What can hang from each mark
j_94: j_372 j_621
j_833: j_54 j_372
j_725: j_54
j_662: j_64
j_625: j_662
j_64: j_625 j_725
j_54: j_94 j_556 j_621 j_833 j_899

Known rows, with every way that one mark hangs from another
[j_54 j_94 j_556 j_621 j_899]: [-1.47 -0.80  0.16 -0.62 -1.02 -0.49  1.94 -2.03 -0.78 -1.73  0.73 -0.86
  3.60 -2.16 -2.02  1.87  3.06 -0.51  1.55  0.48 -4.38]
[j_833 [j_54 j_94 j_556 j_621] j_372]: [-2.46 -0.29  2.17  1.86 -0.58 -0.54  2.44 -2.97  0.91 -0.55  1.03  1.53
  3.35 -1.01 -5.70  1.69  0.88 -1.62  0.75 -1.10 -4.36]
[j_64 [j_625 j_662] [j_725 [j_54 j_556 j_899]]]: [ 3.35  0.14  0.89  1.15  1.05  1.49  3.05  0.40  1.90  3.69 -1.00  1.51
 -1.26 -2.16  3.53 -0.07  0.83  2.29 -0.95 -2.08  3.33]
[j_662 [j_64 j_625 [j_725 j_54]]]: [ 1.79 -0.85  2.79  2.77  2.46  0.08  4.26 -0.34  2.70  4.48 -2.89  3.87
 -3.89  0.59  2.04  0.52  3.06  4.67  1.32 -3.83  7.78]
[j_54 [j_94 j_372] j_556]: [-1.04  1.71  3.00  1.69  0.98 -1.04  1.40 -3.07 -0.29  0.14  0.05  2.31
  1.27 -1.75 -4.27  2.11  5.15  1.03  2.08  2.22 -3.21]
[j_725 [j_54 j_621]]: [ 1.58 -2.54  1.60 -0.13 -0.32 -0.26  3.54 -0.94  1.99  0.96 -0.06  4.62
 -0.24 -1.02  0.68  0.72  3.12 -2.12  1.60 -4.88  0.73]
[j_625 [j_662 [j_64 [j_725 j_54]]]]: [ 1.69  0.41  2.42  2.33  2.79  0.31  3.58 -1.34  3.24  4.21 -2.16  5.85
 -2.71  1.20  3.18 -0.25  1.79  5.37  2.01 -3.50  6.68]
[j_625 [j_662 [j_64 [j_725 [j_54 j_621 j_833]]]]]: [ 0.96 -1.17 -0.48  1.30  1.56  0.75  2.60 -3.28  3.17  2.57 -1.94  2.16
 -1.24  1.45  1.81 -1.52  3.74  3.81  1.14 -1.95  3.90]
[j_54 j_94 j_621 [j_833 j_372] j_899]: [-3.21 -2.18  1.83 -2.11 -3.76 -1.16  3.06 -1.69 -0.86 -2.38  1.32 -3.21
  3.41 -0.75 -6.10  2.76  4.33 -2.05  0.08  0.40 -5.78]
[j_625 [j_662 j_64]]: [ 0.14 -1.42  1.95  1.15  1.22 -0.41  2.82 -1.98  1.89  2.17 -1.57  5.84
 -0.83  0.72  1.10  0.96  1.46  6.06  4.24 -3.13  5.27]
[j_64 [j_725 j_54]]: [ 1.22 -0.49  3.95  1.37  0.53 -0.15  2.70  0.17  2.70  3.34 -0.74  4.46
 -2.32 -0.28  1.16  1.45  3.98  0.78  0.74 -3.19  2.97]
[j_64 [j_625 j_662] j_725]: [ 1.95 -1.70  2.53  2.79  1.81  0.05  2.07 -1.13  2.02  3.63 -2.03  2.13
 -2.37  0.93  0.26  1.30  2.44  5.34  0.61 -3.92  5.88]
[j_54 j_94 j_556 j_621]: [-1.53 -0.31  0.18  1.27  0.74 -0.02  1.68 -3.14  0.53 -1.31  0.71  1.03
  2.36 -0.78 -2.43  1.05  3.92  0.23  1.87 -0.07 -3.08]
[j_64 j_625 [j_725 [j_54 j_94 j_556 j_899]]]: [ 0.79  0.95  1.39  1.11  1.10  1.11  3.79 -0.17  0.45  2.14 -0.82 -1.00
 -0.18 -2.15  0.90  0.88  3.49  0.85 -0.93 -0.88  0.00]
[j_833 j_54 j_372]: [-1.29 -2.47  5.46  0.77 -2.36 -1.41  2.64 -0.29  1.83  2.02  0.40  5.03
  0.45 -1.00 -4.42  3.40  0.60 -0.13  2.09 -3.86  0.19]
[j_833 [j_54 j_899]]: [-0.52 -3.70  3.70 -1.60 -2.85 -1.29  1.95 -0.17  0.47  2.05 -0.79  3.30
  1.68 -2.65 -1.43  3.77  1.02  0.35  3.23 -3.69 -0.27]
[j_64 [j_625 j_662] [j_725 j_54]]: [ 3.55 -1.06  2.36  2.33  2.44  1.00  3.81 -0.56  2.83  4.44 -1.81  3.63
 -3.25  0.28  2.47 -0.04  2.20  2.91 -0.25 -5.52  5.98]
[j_833 [j_54 j_556 j_899] j_372]: [-1.39 -1.19  3.88 -0.39 -3.76 -0.92  1.86  0.53  0.88  1.38  1.39  2.78
  2.25 -3.38 -3.38  3.51 -0.88 -0.82  1.21 -0.32 -2.34]
[j_625 [j_662 [j_64 j_725]]]: [ 0.05 -0.28  2.77  2.79  2.11 -0.70  1.87 -2.10  2.46  3.48 -2.17  4.43
 -1.73  1.96  1.02  1.09  1.96  7.73  2.83 -1.81  6.66]
[j_94 j_372 j_621]: [ 0.37 -1.30  4.02 -0.05 -0.40 -3.32  0.72 -1.96 -0.27  0.74  0.56  4.06
  0.07 -0.28 -4.30  3.94  5.66 -1.21  2.74 -1.96 -1.01]
[j_725 [j_54 j_621 j_899]]: [ 1.67 -2.91  1.62 -2.09 -1.96 -0.70  3.77  0.12  0.79  0.64 -0.07  2.69
  1.00 -2.25  1.14  1.67  2.38 -2.49  1.31 -4.05 -0.61]
[j_625 [j_662 [j_64 [j_725 [j_54 j_556 j_621]]]]]: [ 1.94  1.17 -0.65  3.16  3.15  0.84  2.40 -3.06  3.33  2.77 -1.38  4.40
 -0.99  0.50  3.33 -1.75  1.01  4.15  1.06 -1.24  4.49]

Rows
[-0.87 -0.74  4.68  1.23  0.58 -1.88  2.19 -3.68 -0.11  1.60 -1.73  3.17
  1.60 -1.20 -5.66  3.12  4.13  0.52  3.00 -2.23 -2.44]  [j_833 [j_54 [j_94 j_372]]]
[-2.72 -1.51 -1.29 -1.85 -2.37  0.29  1.27 -2.73 -0.79 -2.32  1.02 -3.28
  4.01 -2.37 -2.82  1.32  5.22 -0.71  1.33  2.50 -6.25]  [j_54 j_94 j_556 j_621 j_833 j_899]
[-2.36  0.38  0.85 -2.20 -1.84 -1.78  0.23 -2.90 -2.29 -1.68  1.50 -2.54
  3.52 -2.40 -5.51  2.98  7.47 -2.08  1.57  3.83 -7.85]  [j_54 [j_94 j_372 j_621] j_556 j_833 j_899]
[-2.23 -2.27  3.49 -0.89 -2.64 -1.84  3.67 -1.86 -0.52 -0.64  0.19 -0.05
  3.98 -1.16 -5.93  3.56  0.53 -2.10  1.04 -3.12 -4.33]  [j_833 [j_54 j_94 j_621 j_899] j_372]
[-1.72 -1.76  0.34 -0.46 -1.18 -0.46  1.76 -2.79 -0.37 -0.52 -0.09 -0.23
  4.62 -2.73 -2.62  2.07  1.34 -0.99  2.06 -1.01 -4.87]  [j_833 [j_54 j_94 j_556 j_621 j_899]]
[-2.19 -1.16  2.16 -2.87 -2.07 -2.64  1.25 -2.95 -2.55 -1.42  0.70 -2.22
  2.91 -1.20 -6.07  3.92  8.16 -2.20  1.97  0.99 -6.63]  [j_54 [j_94 j_372 j_621] j_833 j_899]
[-0.79  0.57  0.62 -2.11 -0.27 -0.22  3.09 -0.52 -0.82 -0.53  2.14  1.43
  2.31 -2.25  0.19  1.79  4.38 -3.88  1.52 -2.00 -5.03]  [j_725 [j_54 [j_94 j_621] j_556 j_899]]
[ 0.30 -1.36  3.07  3.17  1.84 -0.91  2.51 -0.84  1.89  3.71 -2.85  2.53
 -3.16  1.27 -0.41  1.97  3.18  6.98  2.15 -2.13  7.94]  [j_662 [j_64 j_625 j_725]]
[ 0.00  0.34  1.67  2.13  3.89 -0.67  4.48 -2.01  0.75  2.60 -1.69  1.71
 -2.03  2.18 -0.21  0.97  5.42  2.18  1.29 -4.68  3.94]  [j_662 [j_64 j_625 [j_725 [j_54 [j_94 j_621]]]]]
[ 1.98  1.69  0.43  3.20  4.01  2.21  3.79 -2.02  1.97  2.91 -1.21  1.52
 -1.31 -0.28  1.69 -1.22  3.06  2.73 -0.93 -2.70  2.14]  [j_64 [j_625 j_662] [j_725 [j_54 j_94 j_556]]]
[-1.81 -0.15 -0.84 -3.29 -1.63  0.58  2.38 -1.04 -0.70 -1.20  2.45 -1.10
  2.77 -2.58 -0.81  1.21  6.52 -4.02  1.10 -0.03 -6.78]  [j_725 [j_54 [j_94 j_621] j_556 j_833 j_899]]
[-0.53  0.41  1.18  1.50 -1.52  0.63  1.63 -1.08  3.08  1.03  1.64  0.22
 -0.31 -0.89 -2.34 -0.09  3.89 -2.01 -2.18  1.81 -1.78]  [j_64 [j_725 [j_54 j_556 j_621 [j_833 j_372]]]]
[-2.56 -0.64  2.34  0.21 -3.23  0.28  1.00 -0.36  1.66  0.05  2.52  1.47
  0.48 -1.85 -4.02  1.90  3.77 -0.11  0.60  2.49 -2.40]  [j_54 j_556 [j_833 j_372]]
[ 2.22 -2.08  1.12  0.98  0.78 -0.72  4.42 -0.61  1.47  2.92 -2.84  0.84
 -1.56 -0.10  1.91  0.84  1.87  2.95  0.40 -3.46  5.72]  [j_662 [j_64 j_625 [j_725 [j_54 j_621 j_899]]]]
[-0.53 -0.70  1.93  0.90  0.37  0.40  2.65 -1.10  2.95  3.30 -1.54  2.89
 -2.42  0.35  0.94  0.33  5.46  3.55  1.90 -0.56  4.03]  [j_662 [j_64 [j_725 [j_54 j_833]]]]
[-1.44 -0.84  3.95  1.46 -1.99 -0.44  1.64 -0.39  2.13  1.74  1.40  4.66
  1.04 -2.10 -3.84  2.63 -0.02 -0.06  1.51 -1.12 -1.02]  [j_833 [j_54 j_556] j_372]
[ 2.08 -0.12  1.89  0.62  2.01  0.88  5.01 -0.80  0.51  2.82 -2.12 -0.18
 -0.74 -0.36  1.55  0.57  2.65  2.17 -0.70 -4.68  2.11]  [j_64 [j_625 j_662] [j_725 [j_54 j_94 j_899]]]
[-3.36 -0.58  0.44 -1.47 -3.48 -0.25  2.09 -1.92 -0.66 -2.71  2.18 -3.58
  4.02 -1.98 -5.49  1.93  3.66 -1.90 -0.39  3.23 -6.96]  [j_54 j_94 j_556 j_621 [j_833 j_372] j_899]
[-2.59 -1.11  2.26 -1.77 -4.91 -0.17  1.25  0.64  0.47 -0.42  2.44 -0.46
  1.77 -3.10 -3.63  2.77  2.85 -0.44  0.37  3.10 -3.73]  [j_54 j_556 [j_833 j_372] j_899]
[-2.08  0.58  1.50 -1.25 -2.01 -0.64  0.81 -2.70 -1.43 -0.98  0.37 -2.02
  2.83 -3.33 -4.78  2.36  6.45  0.12  1.43  4.90 -6.42]  [j_54 [j_94 j_372] j_556 j_833 j_899]
[ 0.60 -1.50  1.36  1.63  1.16  0.92  3.59 -0.95  2.65  3.94 -2.45  1.44
 -3.56  0.38  1.06 -0.08  5.15  4.37  0.87 -2.04  6.10]  [j_662 [j_64 j_625 [j_725 [j_54 j_833]]]]
[ 2.14 -0.93  0.77  0.43  1.09 -0.48  3.70 -1.69  1.86  2.70 -2.26  2.87
 -0.36  0.52  3.18 -0.02  0.79  3.61  1.20 -3.10  4.44]  [j_625 [j_662 [j_64 [j_725 [j_54 j_621 j_899]]]]]
[ 4.00 -1.80  0.83  2.41  2.54  0.63  3.68 -1.86  2.73  3.43 -2.02  2.30
 -2.16  0.72  1.98 -0.70  1.94  1.71 -0.90 -6.02  5.09]  [j_64 [j_625 j_662] [j_725 [j_54 j_621]]]
[-1.28  1.28  2.25 -1.07 -0.59 -2.54  0.87 -2.31 -2.28 -1.22  1.31  0.01
  3.13 -2.05 -4.56  3.69  5.38 -1.72  1.96  1.73 -6.05]  [j_54 [j_94 j_372 j_621] j_556 j_899]
[-2.00  0.34 -0.70 -1.41  0.15  1.07  2.17 -2.06  0.41 -0.80  2.45  0.87
  1.41 -1.37 -1.19  0.29  7.40 -3.61  1.31 -0.63 -5.45]  [j_725 [j_54 [j_94 j_621] j_556 j_833]]
[-0.16 -1.27  0.18 -2.53 -3.07  1.29  2.19  0.50  1.21  0.69  1.27  1.28
  0.71 -4.16  1.33  0.77  4.17 -1.64  1.03  0.94 -2.83]  [j_725 [j_54 j_556 j_833 j_899]]
[ 1.75 -0.12  2.30  0.51  1.01 -0.13  3.83 -0.33  2.06  3.84 -2.10  4.01
 -1.44 -0.09  3.79  0.59  1.01  4.79  1.82 -2.78  5.29]  [j_625 [j_662 [j_64 [j_725 [j_54 j_899]]]]]
